What can hang from each mark
Q_642: Q_116 Q_688
Q_781: Q_116 Q_620
Q_116: Q_535 Q_577 Q_578 Q_642 Q_781
Q_688: Q_69 Q_642
Q_69: Q_688
Q_620: Q_781
Q_535: Q_304

Each row was made from one small tree. The marks that hang from a mark follow it in brackets, in the order of their numbers. Every link used is in the known rows. Write each row's tree.
Known rows
Q_116(Q_535 Q_577 Q_781): [ -9.9   1.3 -11.7  -2.8 -12.9 -11.5 -11.4  22.6   1.4 -46.1  -2.7  -7.3
  16.5   3.4  32.2  -7.8 -34.2 -15.8 -18.0   5.2  -0.5   7.2]
Q_620(Q_781(Q_116(Q_535(Q_304)))): [ 16.0  15.8 -13.5  30.7  -1.5 -18.2 -33.5  41.1  24.5 -16.1  -3.4   4.4
  10.4  13.6  22.6  -1.1   8.0  -1.0   2.0 -11.9 -20.6   0.4]
Q_69(Q_688(Q_642(Q_116(Q_577)))): [-25.1 -20.7 -20.1  -9.0   1.9  -0.1  -1.0   4.5  -7.3 -18.6 -40.1  21.7
   3.1  32.8  -0.9 -24.6 -19.2 -15.9 -31.4  20.8 -11.5  10.5]
Q_642(Q_116 Q_688): [-11.0 -26.7  -5.0 -10.6 -10.1   2.3  13.4 -14.2  11.7 -12.3   2.2   1.2
   1.8   4.5  -1.7 -11.1  -6.5 -12.6  -6.7 -14.2   8.9 -15.3]
Q_688(Q_642(Q_116)): [-14.2 -15.8  -2.0   6.1  -6.2   5.3   7.1   5.7  -0.5 -17.6 -18.3  -2.7
  -7.3  23.7  -5.5 -11.2  -6.5 -11.9 -28.7  17.6  -5.0  12.2]
Q_620(Q_781(Q_116(Q_535 Q_577 Q_578))): [ 12.5   3.4 -20.5  24.6  -2.9 -34.4 -49.0  38.8   4.9 -49.4 -14.5 -15.4
   9.4  34.4  30.1  -6.4  -1.8   3.5 -17.0   9.5 -11.8 -12.2]
Q_116(Q_535 Q_577 Q_578 Q_642 Q_781): [-11.8 -16.6 -17.1   8.7  -6.3 -27.7 -13.5  18.1   0.3 -65.3 -23.0 -25.9
  31.0  -9.2  46.0  -4.5 -33.0 -19.0 -19.8   7.0   6.1 -27.1]
Q_688(Q_69 Q_642(Q_116)): [-34.6   3.0  -9.8  16.6  -8.3   1.0  10.1   7.1  -6.7 -28.4 -37.1  -6.2
 -16.6  13.6  10.8 -21.7  -7.9  -8.5 -30.0  26.9   2.2  15.6]
Q_642(Q_116(Q_535 Q_577 Q_781) Q_688): [-24.8 -27.8 -15.7 -13.3 -20.8  -6.6   0.7   7.2  13.3 -59.8  -1.6  -7.3
  20.2   8.8  29.8 -17.2 -41.0 -27.1 -26.5  -9.8   9.4  -7.2]
Q_642(Q_116(Q_535 Q_577 Q_781)): [-15.5 -19.7 -14.9   2.1 -15.5  -4.4  -1.4  20.3  10.8 -49.5   3.1 -12.3
  28.5  17.9  26.7 -11.3 -40.8 -31.8 -33.8   6.0  -7.3   6.3]
Q_116(Q_535 Q_577 Q_642(Q_688) Q_781): [-22.7 -14.3 -12.0 -22.1  -1.7 -25.5 -12.9   2.8   3.0 -58.7 -23.3 -15.5
  25.8 -15.4  42.9 -14.2 -32.5 -13.4  -3.6 -14.3  34.1 -26.4]
Q_688(Q_69 Q_642(Q_116(Q_535 Q_578))): [-30.3  -0.1 -17.5  38.0 -28.2   6.5   2.0  21.8 -14.3 -61.8 -42.0  -7.6
 -22.0   4.9  23.7 -18.7 -14.9 -16.8 -40.9  35.0 -15.7   1.5]
Q_116(Q_781(Q_620)): [  2.0   0.5 -12.2  -4.1  -0.6 -10.5  -5.8  11.4  11.7 -35.2  16.6  -5.8
  13.4  17.8  37.4 -12.5   0.2   2.3  -7.0  -5.1  -8.4  33.2]
Q_642(Q_116(Q_781)): [ -3.6 -23.6  -2.4   0.1 -12.2   3.2  10.4   5.7  20.6 -26.8  11.2  -2.9
  22.6  10.1  14.8  -5.8 -13.9 -23.3 -23.1  -5.0 -14.2  11.3]
Q_781(Q_116(Q_535) Q_620): [ 10.6  13.4  -7.5  19.4   9.8 -20.1 -29.6  36.0  -1.2 -37.7   7.6  -5.1
  -0.5  37.6  13.3  -7.3   5.7  14.8   7.4  -1.1 -10.7  10.5]
Q_620(Q_781(Q_116(Q_578 Q_642(Q_688)))): [ 11.9 -12.3  -3.5   1.5  11.0 -38.4 -31.7   8.5  11.4 -39.9 -19.7 -16.8
   8.6   6.5  27.8  -9.0  26.9  17.5   7.1 -17.4  12.2 -41.9]
Q_781(Q_116): [ 11.7   0.0   5.0   9.3  12.8 -17.6 -17.1  15.6   0.2  -5.7   2.7  -1.9
  -2.4  24.3  -6.7   2.7   3.6  12.2   8.4  -0.8  -0.6  -2.8]
Q_688(Q_69 Q_642(Q_116(Q_577))): [-43.6   0.7 -24.4  14.1  -3.4 -13.6   6.7   9.9 -12.7 -25.7 -40.6 -10.7
 -13.1  24.9  13.3 -24.0 -26.1  -8.0 -37.4  35.4  17.9  18.5]
Q_620(Q_781(Q_116(Q_642))): [ 13.8   7.1   2.0   2.8  32.7 -35.2 -35.2  19.2  15.8 -15.9 -15.4 -11.7
  20.6  21.8  17.5  -2.8  21.0  13.9   6.9 -13.6   5.2 -17.2]
Q_688(Q_69 Q_642): [-28.3  19.7  -7.8   8.6  -5.0  -1.0  -1.8   4.2 -17.5 -22.1 -42.2  -4.3
 -27.2   0.6  14.4 -18.5  -0.6   6.8 -16.3  25.2  11.6  21.3]
Q_688(Q_69 Q_642(Q_116(Q_578))): [-26.2  -5.1 -14.3  28.4 -18.6  -1.0  10.1   7.4 -10.7 -43.2 -37.3 -10.2
 -18.9  11.0  16.4 -20.3  -8.7  -9.6 -39.3  35.2  -6.1   7.6]
Q_688(Q_69): [-20.7  17.7  -5.5  10.1  -4.2  -2.5   4.3  -1.4  -8.7  -9.6 -17.4  -1.6
 -13.5  -8.5  14.7  -7.9  -4.1   5.9   1.0   9.2   6.7   6.5]
Q_620(Q_781): [  8.3   9.4  -8.0  -1.6  -0.2  -3.7 -19.4   9.5  16.7  -5.4  -1.6  -0.1
   8.5   7.4  19.1  -6.3  19.0   0.2  -9.9  -6.1  -9.7   6.1]
Q_620(Q_781(Q_116(Q_578))): [ 24.6  -3.1  -6.2  19.9   1.2 -28.2 -36.2  22.4  11.6 -27.3  -1.5 -11.4
   0.8  27.1  17.8   1.0  26.3  13.9  -6.9  -0.7 -22.1  -6.1]

Which tree is each row?
[  0.0 -34.3  -3.9  12.0 -22.9  -1.7  13.2   7.5  16.6 -44.0   9.0 -10.8
  18.9   3.9  22.7  -5.6  -9.8 -23.1 -29.0   1.9 -23.3   0.5]
Q_642(Q_116(Q_578 Q_781))
[-16.4   5.2 -25.7  -4.0  11.9 -34.4 -19.9  28.2   3.2 -62.6  -8.7 -19.9
  36.2  15.9  55.3 -19.3 -25.9  -6.3 -11.5   3.2  15.7   3.1]
Q_116(Q_535 Q_577 Q_642 Q_781(Q_620))
[ 18.2  -4.8  -3.0  18.0  16.4 -41.0 -34.6  21.8  10.0 -33.1 -17.9 -18.6
  19.2  16.4  25.2  -0.5  27.5  13.4   1.4  -5.1  -4.9 -30.4]
Q_620(Q_781(Q_116(Q_578 Q_642)))
[  0.4  -1.0 -16.4  13.1  -7.1 -21.4 -11.1  23.4   1.7 -78.3  -5.6 -22.8
  27.4   4.8  55.7 -12.2  -3.2  -5.6 -13.3   2.0 -10.7  -5.4]
Q_116(Q_535 Q_578 Q_642 Q_781(Q_620))
[-17.5  17.3 -12.8   2.5  27.6 -47.9 -15.0   4.0  -4.5 -39.9 -23.5 -12.8
  -3.3  16.7  32.5 -22.6   9.1  33.5  24.3 -13.1  37.3 -10.7]
Q_781(Q_116(Q_642(Q_688(Q_69))) Q_620)
[-31.5   7.4  -4.7  -9.3   8.6 -18.9   4.5 -17.1  -5.3 -23.4 -36.3  -5.5
  -2.7 -24.3  26.7 -18.2  -0.3   9.2  11.8 -12.4  41.0 -28.3]
Q_116(Q_642(Q_688(Q_69)))
[-15.1 -18.5  -6.6  -2.8  -7.3  17.6   3.2  -1.0  -4.9 -15.6 -33.5  26.8
  -5.9  19.9  -4.4 -18.2  -2.6 -16.2 -25.1  13.8 -27.1  13.5]
Q_69(Q_688(Q_642(Q_116)))
[ -0.6   4.2 -18.4   5.6  41.5 -55.1 -26.2  23.1  -1.8 -20.0 -11.8 -18.5
  23.7  47.9  18.2  -8.4  -5.6  23.5   7.8   1.8  27.7  -7.9]
Q_781(Q_116(Q_577 Q_642) Q_620)
[  8.5 -11.0 -14.4  11.1 -13.4 -12.1  -5.0  12.1   6.1 -52.4  14.7 -10.7
  11.1  15.8  42.5  -9.7   3.2   3.8 -16.5   4.2 -18.9  21.7]
Q_116(Q_578 Q_781(Q_620))
[-15.1  -4.2   1.0 -11.7   5.9  -7.9  -7.5  -4.6  -2.4 -35.0 -24.7  -5.6
   7.2 -21.9  16.9  -7.6  -7.5  -2.5  12.0 -15.5  24.6 -41.0]
Q_116(Q_535 Q_642(Q_688))
[-31.8   1.6  -3.6 -13.2  -3.8 -19.5   5.6 -13.5   3.6 -47.0 -30.1 -12.0
   6.9 -30.3  46.5 -18.8  -9.8   4.0   5.9 -17.2  34.7 -15.2]
Q_116(Q_642(Q_688(Q_69)) Q_781)
[ -8.3 -37.0 -18.5   9.1 -20.3 -17.3   6.9   8.3  12.7 -45.5   3.3 -19.3
  24.7  18.8  27.6  -7.4 -30.3 -26.1 -37.2   9.4  -7.8  -0.1]
Q_642(Q_116(Q_577 Q_578 Q_781))
[  7.3  -1.2   0.1 -12.0  25.1 -37.9 -31.2   6.0  16.4 -26.7 -19.6 -11.2
  15.2  12.9  24.4  -9.8  21.8  18.5  13.5 -29.3  20.3 -30.9]
Q_620(Q_781(Q_116(Q_642(Q_688))))
[ -6.2 -24.7 -31.1  11.2 -10.9 -24.3   5.5  15.9  13.7 -57.7  12.4 -19.8
  29.3  42.3  41.5 -16.0 -21.4 -10.9 -36.4  11.8 -13.0  15.6]
Q_642(Q_116(Q_577 Q_578 Q_781(Q_620)))
[-33.8  -4.6 -11.1   1.8 -31.3   6.7   5.8   4.7  10.5 -65.3 -12.7  -3.2
   0.4 -12.8  42.4 -24.2 -24.9 -20.3 -18.2  -8.0   0.9   0.7]
Q_642(Q_116(Q_535 Q_781) Q_688(Q_69))
[-38.3  -7.3 -27.5  28.5 -13.8 -17.3   7.2   8.9 -14.7 -43.0 -42.7 -17.8
 -10.2  21.9  23.8 -20.7 -24.7 -11.8 -42.8  42.3   7.1   5.3]
Q_688(Q_69 Q_642(Q_116(Q_577 Q_578)))
[  4.3  10.6 -10.2  17.9  27.4 -32.9 -30.9  31.5  -2.9 -44.9  -6.7 -12.2
  15.3  31.9  22.7  -9.0   2.0  16.4  15.0  -1.7   4.9 -13.5]
Q_781(Q_116(Q_535 Q_642) Q_620)
[ -4.1  -5.3 -34.0  14.2 -17.3 -22.6 -18.7  28.1   0.1 -74.1   5.4 -17.9
  17.8  19.9  53.5 -14.5 -23.4  -5.8 -26.6  13.9 -10.4  16.6]
Q_116(Q_535 Q_577 Q_578 Q_781(Q_620))
[-30.8  -6.9 -10.3  -0.8 -14.2  -1.3  22.0 -15.1   2.5 -20.7 -15.6   1.2
  -8.7  -5.6  10.9 -18.4  -8.2  -5.4  -9.5  -4.5  16.0  -8.9]
Q_642(Q_116 Q_688(Q_69))
[ -5.8 -14.2 -13.3   2.1  -5.8  -3.9   8.5  15.9  20.2 -38.1  26.3  -7.0
  25.0  32.6  28.6 -15.5  -4.3 -11.5 -20.9  -1.6 -16.2  28.3]
Q_642(Q_116(Q_781(Q_620)))
[ 11.1  -0.5 -23.3  24.1  15.4 -46.9 -26.3  24.6  -3.9 -32.8   0.7 -16.0
   5.3  51.3  20.4  -5.9  -3.7  21.7  -4.6  11.5   1.5   4.1]
Q_781(Q_116(Q_577 Q_578) Q_620)
[-12.7  -7.5 -28.1   4.1 -10.5 -14.2  -6.0  26.8  10.6 -58.2  10.6 -11.9
  28.3  37.7  41.6 -19.6 -35.4 -21.9 -32.2   6.2 -11.0  23.3]
Q_642(Q_116(Q_535 Q_577 Q_781(Q_620)))
[ -0.1 -16.8 -19.2  22.8 -24.9  -1.1  -4.7  27.1  11.5 -77.1  15.9 -13.1
  21.4  22.9  42.0 -15.2 -12.9 -19.6 -31.3   5.3 -34.7  15.2]
Q_642(Q_116(Q_535 Q_578 Q_781(Q_620)))
[ 10.5  -3.5 -15.7  13.7  23.3 -55.0 -38.9  24.6   6.2 -32.9 -25.1 -25.3
  25.0  30.6  29.8  -5.1   8.9  11.5  -7.6   3.8   9.0 -31.6]
Q_620(Q_781(Q_116(Q_577 Q_578 Q_642)))
[-27.7   5.1 -10.7   9.6 -13.1 -15.1  -1.1  -4.7 -13.9 -58.9 -41.6 -13.5
  -6.3 -32.2  40.6 -15.2  -6.9   0.3   1.2  -0.9  24.2 -43.5]
Q_116(Q_535 Q_578 Q_642(Q_688(Q_69)))
[ -3.0 -12.1 -28.0   7.2  -5.9 -30.1 -10.1  16.7   3.9 -52.5   7.7 -21.0
  17.4  25.7  45.2 -12.2 -12.3   2.4 -24.3  11.2  -2.7  21.5]
Q_116(Q_577 Q_578 Q_781(Q_620))
[-41.1   1.1 -15.8 -19.1   4.5 -35.7   1.3  -7.8  -0.8 -47.1 -37.0 -17.0
  13.5 -19.9  51.2 -23.1 -26.2  -2.3  -2.8  -9.3  49.4 -14.7]
Q_116(Q_577 Q_642(Q_688(Q_69)) Q_781)
[ 14.8   0.8 -16.9  19.0   6.2 -42.0 -40.3  26.4   7.9 -26.6  -8.1 -17.1
   9.1  37.1  24.3  -4.9   6.1   9.9 -14.2   8.4  -4.5  -9.0]
Q_620(Q_781(Q_116(Q_577 Q_578)))
[ -7.5 -16.8  -3.7   5.7 -23.5  11.2   1.0  18.1  16.0 -48.7   5.4  -5.3
  21.4   4.8  23.0  -7.5 -23.9 -29.7 -25.9  -2.8 -25.5   5.9]
Q_642(Q_116(Q_535 Q_781))
[-12.6  -1.5 -23.2 -10.4  21.8 -38.6 -10.9  11.2   5.6 -40.1  -2.7 -20.5
  38.7  16.3  49.6 -16.2 -18.7   3.5  -7.9  -0.1  23.4   6.8]
Q_116(Q_577 Q_642 Q_781(Q_620))
[-14.8 -20.4 -23.2  42.3 -29.8   5.8   3.1  25.9   4.9 -37.8 -24.0   2.3
  -5.1   5.8  10.0  -7.5 -16.6 -30.0 -34.7  25.9 -24.2  -3.9]
Q_688(Q_642(Q_116(Q_535(Q_304) Q_578)))
[-20.1 -10.1 -13.0 -23.5  16.9 -30.3  -2.4 -14.6  -4.1 -14.0 -24.0 -12.7
  15.9  -7.0  14.7  -9.2 -16.1   3.9   6.1 -12.7  50.2 -35.4]
Q_116(Q_577 Q_642(Q_688))
[-13.3  -2.1 -23.4  14.1 -16.5 -13.9 -10.3  27.9  14.2 -32.3  -4.6   1.5
  20.1  -9.4  38.4  -3.1 -40.0 -25.3 -12.0  -2.4  -2.6   9.2]
Q_116(Q_535(Q_304) Q_577 Q_781)
